Each row was made from one small tree. The marks that hang from a mark follow it in brackets, in the order of their numbers. Every link used is in the known rows. Write each row's tree.
Known rows:
z_693[z_500 z_544 z_856]: [-16  22 -38  28 -15  12 -30  21 -19 -32   2  18 -15   7  -4  10   7  15
  29 -24  -5 -16 -15]
z_500[z_693[z_215 z_473 z_544[z_890] z_856]]: [-28  26 -45  34 -25   1 -23  19 -26 -16   2  16 -20 -14   6  20  14   7
  31 -52   3 -35  -8]
z_279[z_215[z_693[z_544]]]: [ -1  10 -42  -1  24  -3   2  -9   1   8 -33  32 -20   0 -11  -9 -33  25
  22 -30  -6  -1  -5]
z_544[z_693 z_890]: [  0  20 -15   3  -7 -18  14  18   0  -2   0 -35  17 -30  13   7  18  -4
 -22 -18   3 -23 -13]
z_215[z_693[z_473[z_873] z_500 z_544[z_890] z_856]]: [-12  37 -65  50 -28  13 -26  20 -29 -29 -14   4   2   0 -16  22  28   6
  50 -61  13 -50 -16]
z_279[z_215[z_693[z_473 z_500 z_544]]]: [-17  40 -63   7  16  26 -26   2 -32 -14 -37  47 -10   5 -10   2 -10  18
  41 -37 -10 -33  -8]
z_279[z_215[z_693[z_500 z_544]]]: [ -3  26 -53   1  17  15 -18  -4 -23  -8 -34  43 -19   9  -2 -12 -23  22
  27 -39  -2 -11 -18]
z_279[z_215]: [  1  16  -9 -17  13   8  -6  -8  -7   5  -7  24 -12  -2   2  -9 -10   9
  -7  -8  -3   3  -6]
z_279[z_215[z_693[z_473[z_873] z_500 z_544 z_856]]]: [-11  40 -74  27   2  31 -33   3 -38 -19 -25  39 -20  13 -12   6   8  21
  52 -59   2 -35 -19]
z_87[z_890]: [ -1   7   0 -12 -18 -10   3  -2 -12   5   0  -3  -2   8  17   3  15   8
 -15  -1  -9   3  12]
z_693[z_215 z_473 z_500 z_544[z_890[z_87]] z_856]: [-21  66 -47  36 -28  10 -58  36 -54 -60  -9  32 -20 -14  11  20  22   3
  33 -40  10 -67   8]
z_279[z_215[z_693[z_473 z_856]]]: [-11  13 -39  22  19  16 -11   3  -7  -1 -16  21 -19 -10 -21   8   5   3
  15 -28 -21 -32  17]
z_215[z_693[z_473]]: [ -8   4 -22  20  10   8   3  -2  -1   2 -19   2   8  -5 -16  11   4  -4
  21 -12 -16 -25  16]
z_693[z_215 z_473 z_544[z_890]]: [-18  32 -33   8 -11  -4 -11  25 -27 -27  -4  26   3 -21   5  17   5   9
  37 -30  10 -33   8]
z_500[z_693]: [ -5  -4  -6   2  -9   3  -5 -15  -3  19  -4  -7 -11  12   9  -6  -2  -2
  -7 -14   1   8 -18]
z_693[z_215 z_473 z_500 z_544]: [-20  38 -44   9  -2  23 -33  18 -50 -41  -9  50  -5   2  12  14   6  15
  54 -25   4 -27  -8]
z_544[z_693[z_215 z_500]]: [ -2  26 -31   1   6  10 -13  17 -41 -24  -9  15  -1 -16  32  -5  12   5
   7 -26   9 -16 -31]
z_215[z_693[z_473 z_856]]: [-13   1 -30  41   5  10  -3  10  -1  -5 -10  -1  -6  -7 -23  18  14  -4
  22 -21 -21 -34  21]
z_873[z_473]: [  8 -12  -3 -13   8 -17  -3   1  -4  14  -4   5   6  -6  13 -16  -8  -3
  -2   7   6  -4  -3]
z_544[z_693[z_473[z_873] z_500 z_856] z_890]: [-12  54 -45  33 -31  14 -21  31 -37 -28   7 -29  18 -18   9  22  59  -9
   9 -47  11 -54 -27]

Which tree is each row?
[-10  42 -48  29  -7  26 -31  22 -56 -34   3  10  -3 -11  19  13  42   4
  34 -46  12 -38 -32] => z_544[z_693[z_215 z_473[z_873] z_500 z_856]]
[ -9  52 -52  29 -23  17 -25  32 -56 -38   5  -2  10 -28  22  18  53  -4
  22 -59  22 -55 -34] => z_544[z_693[z_215 z_473[z_873] z_500 z_856] z_890]
[ -5  72 -42  35 -34  12 -43  25 -44 -38  -4 -32   4 -15  13  16  54  -9
   1 -42  13 -71 -13] => z_544[z_693[z_473[z_873] z_500 z_856] z_890[z_87]]
[ -3  39 -25   7 -16  -1  -7  25 -24 -17  -4 -23  19 -23  22   7  26  -8
 -15 -26   9 -32 -27] => z_544[z_693[z_500] z_890]
[  7  42  -9   8  -9 -21  -9  13  -7 -10 -11 -41   4 -28  17   2  13  -5
 -30 -13   6 -38   0] => z_544[z_693 z_890[z_87]]
[ -7  17 -30   1  26  15  -2 -10  -9   9 -26  25  -6  -5 -14   2  -6   3
  13 -20 -14 -23  12] => z_279[z_215[z_693[z_473]]]
[  4  59 -21   9 -17  -5 -27  21 -29 -27 -14 -27   6 -18  24  -1  23  -8
 -25 -19  10 -48 -14] => z_544[z_693[z_500] z_890[z_87]]
[ -7  15 -26  21  -7  17 -17   8 -31 -20   9  22 -10  -5   1  12  26   3
  36 -32  13 -20  -6] => z_693[z_215 z_473[z_873] z_856]
[-17  31 -51  25  10  36 -30   9 -31 -16 -21  35 -15  -1 -15   7  15   0
  20 -36 -18 -42   0] => z_279[z_215[z_693[z_473 z_500 z_856]]]
[  4  25 -27  21  -6 -25 -12   5   3 -11 -35  -9 -11  -8  -7  -2 -16  10
   7 -27   8 -35  14] => z_215[z_693[z_544[z_890[z_87]]]]
[-12  27 -62  47 -12  23 -28   9 -30 -26 -18  15  -8  15 -17  14  16  14
  58 -51   4 -34 -15] => z_215[z_693[z_473[z_873] z_500 z_544 z_856]]
[-17  21 -33  27   7   7  -6  27 -27 -23   6   0  -7 -33  11  18  22   4
  19 -26 -14 -33   1] => z_544[z_693[z_215 z_473 z_856]]
[ -9  15 -24   8 -26 -15  -4   2  -1   7  -4 -11  -5  -2   9   3  -5   8
   6 -34  10  -7 -22] => z_500[z_693[z_544[z_890]]]
[-18  54 -55  52 -23   6 -45  28 -28 -42 -26   5 -14  -8 -14  18  18   1
  29 -43  -4 -74  17] => z_215[z_693[z_473 z_500 z_544[z_890[z_87]] z_856]]
[-10  35 -44   4  16  34 -23  -3 -32 -10 -30  37  -4   2  -6   0   6  -1
  18 -29  -9 -33  -4] => z_279[z_215[z_693[z_473 z_500]]]
[-26  23 -59  47  -5  19 -27  20 -22 -29 -18  20 -12   4 -18  20  10   9
  51 -38 -18 -42   2] => z_215[z_693[z_473 z_500 z_544 z_856]]
[-16  28 -49  33 -33   2 -22  10 -31 -13   6  10 -16  -5  10  16  20  13
  41 -64  25 -27 -27] => z_500[z_693[z_215 z_473[z_873] z_544[z_890] z_856]]
[-15  10 -16   5  -5  17 -13  -5 -30  -1  -4  22 -10   0  17   3   5  -2
  19 -22   1 -12 -10] => z_500[z_693[z_215 z_473]]
[ -6  24 -47  22 -12  -3 -12  16 -16 -17 -29   9   3  -1  -4   4  -1   7
  23 -41  11 -31 -14] => z_215[z_693[z_500 z_544[z_890]]]
[ -9  29 -37  26 -16  36 -37  14 -54 -36   5  34  -8   3   9  11  37  -1
  43 -39  20 -30 -20] => z_693[z_215 z_473[z_873] z_500 z_856]
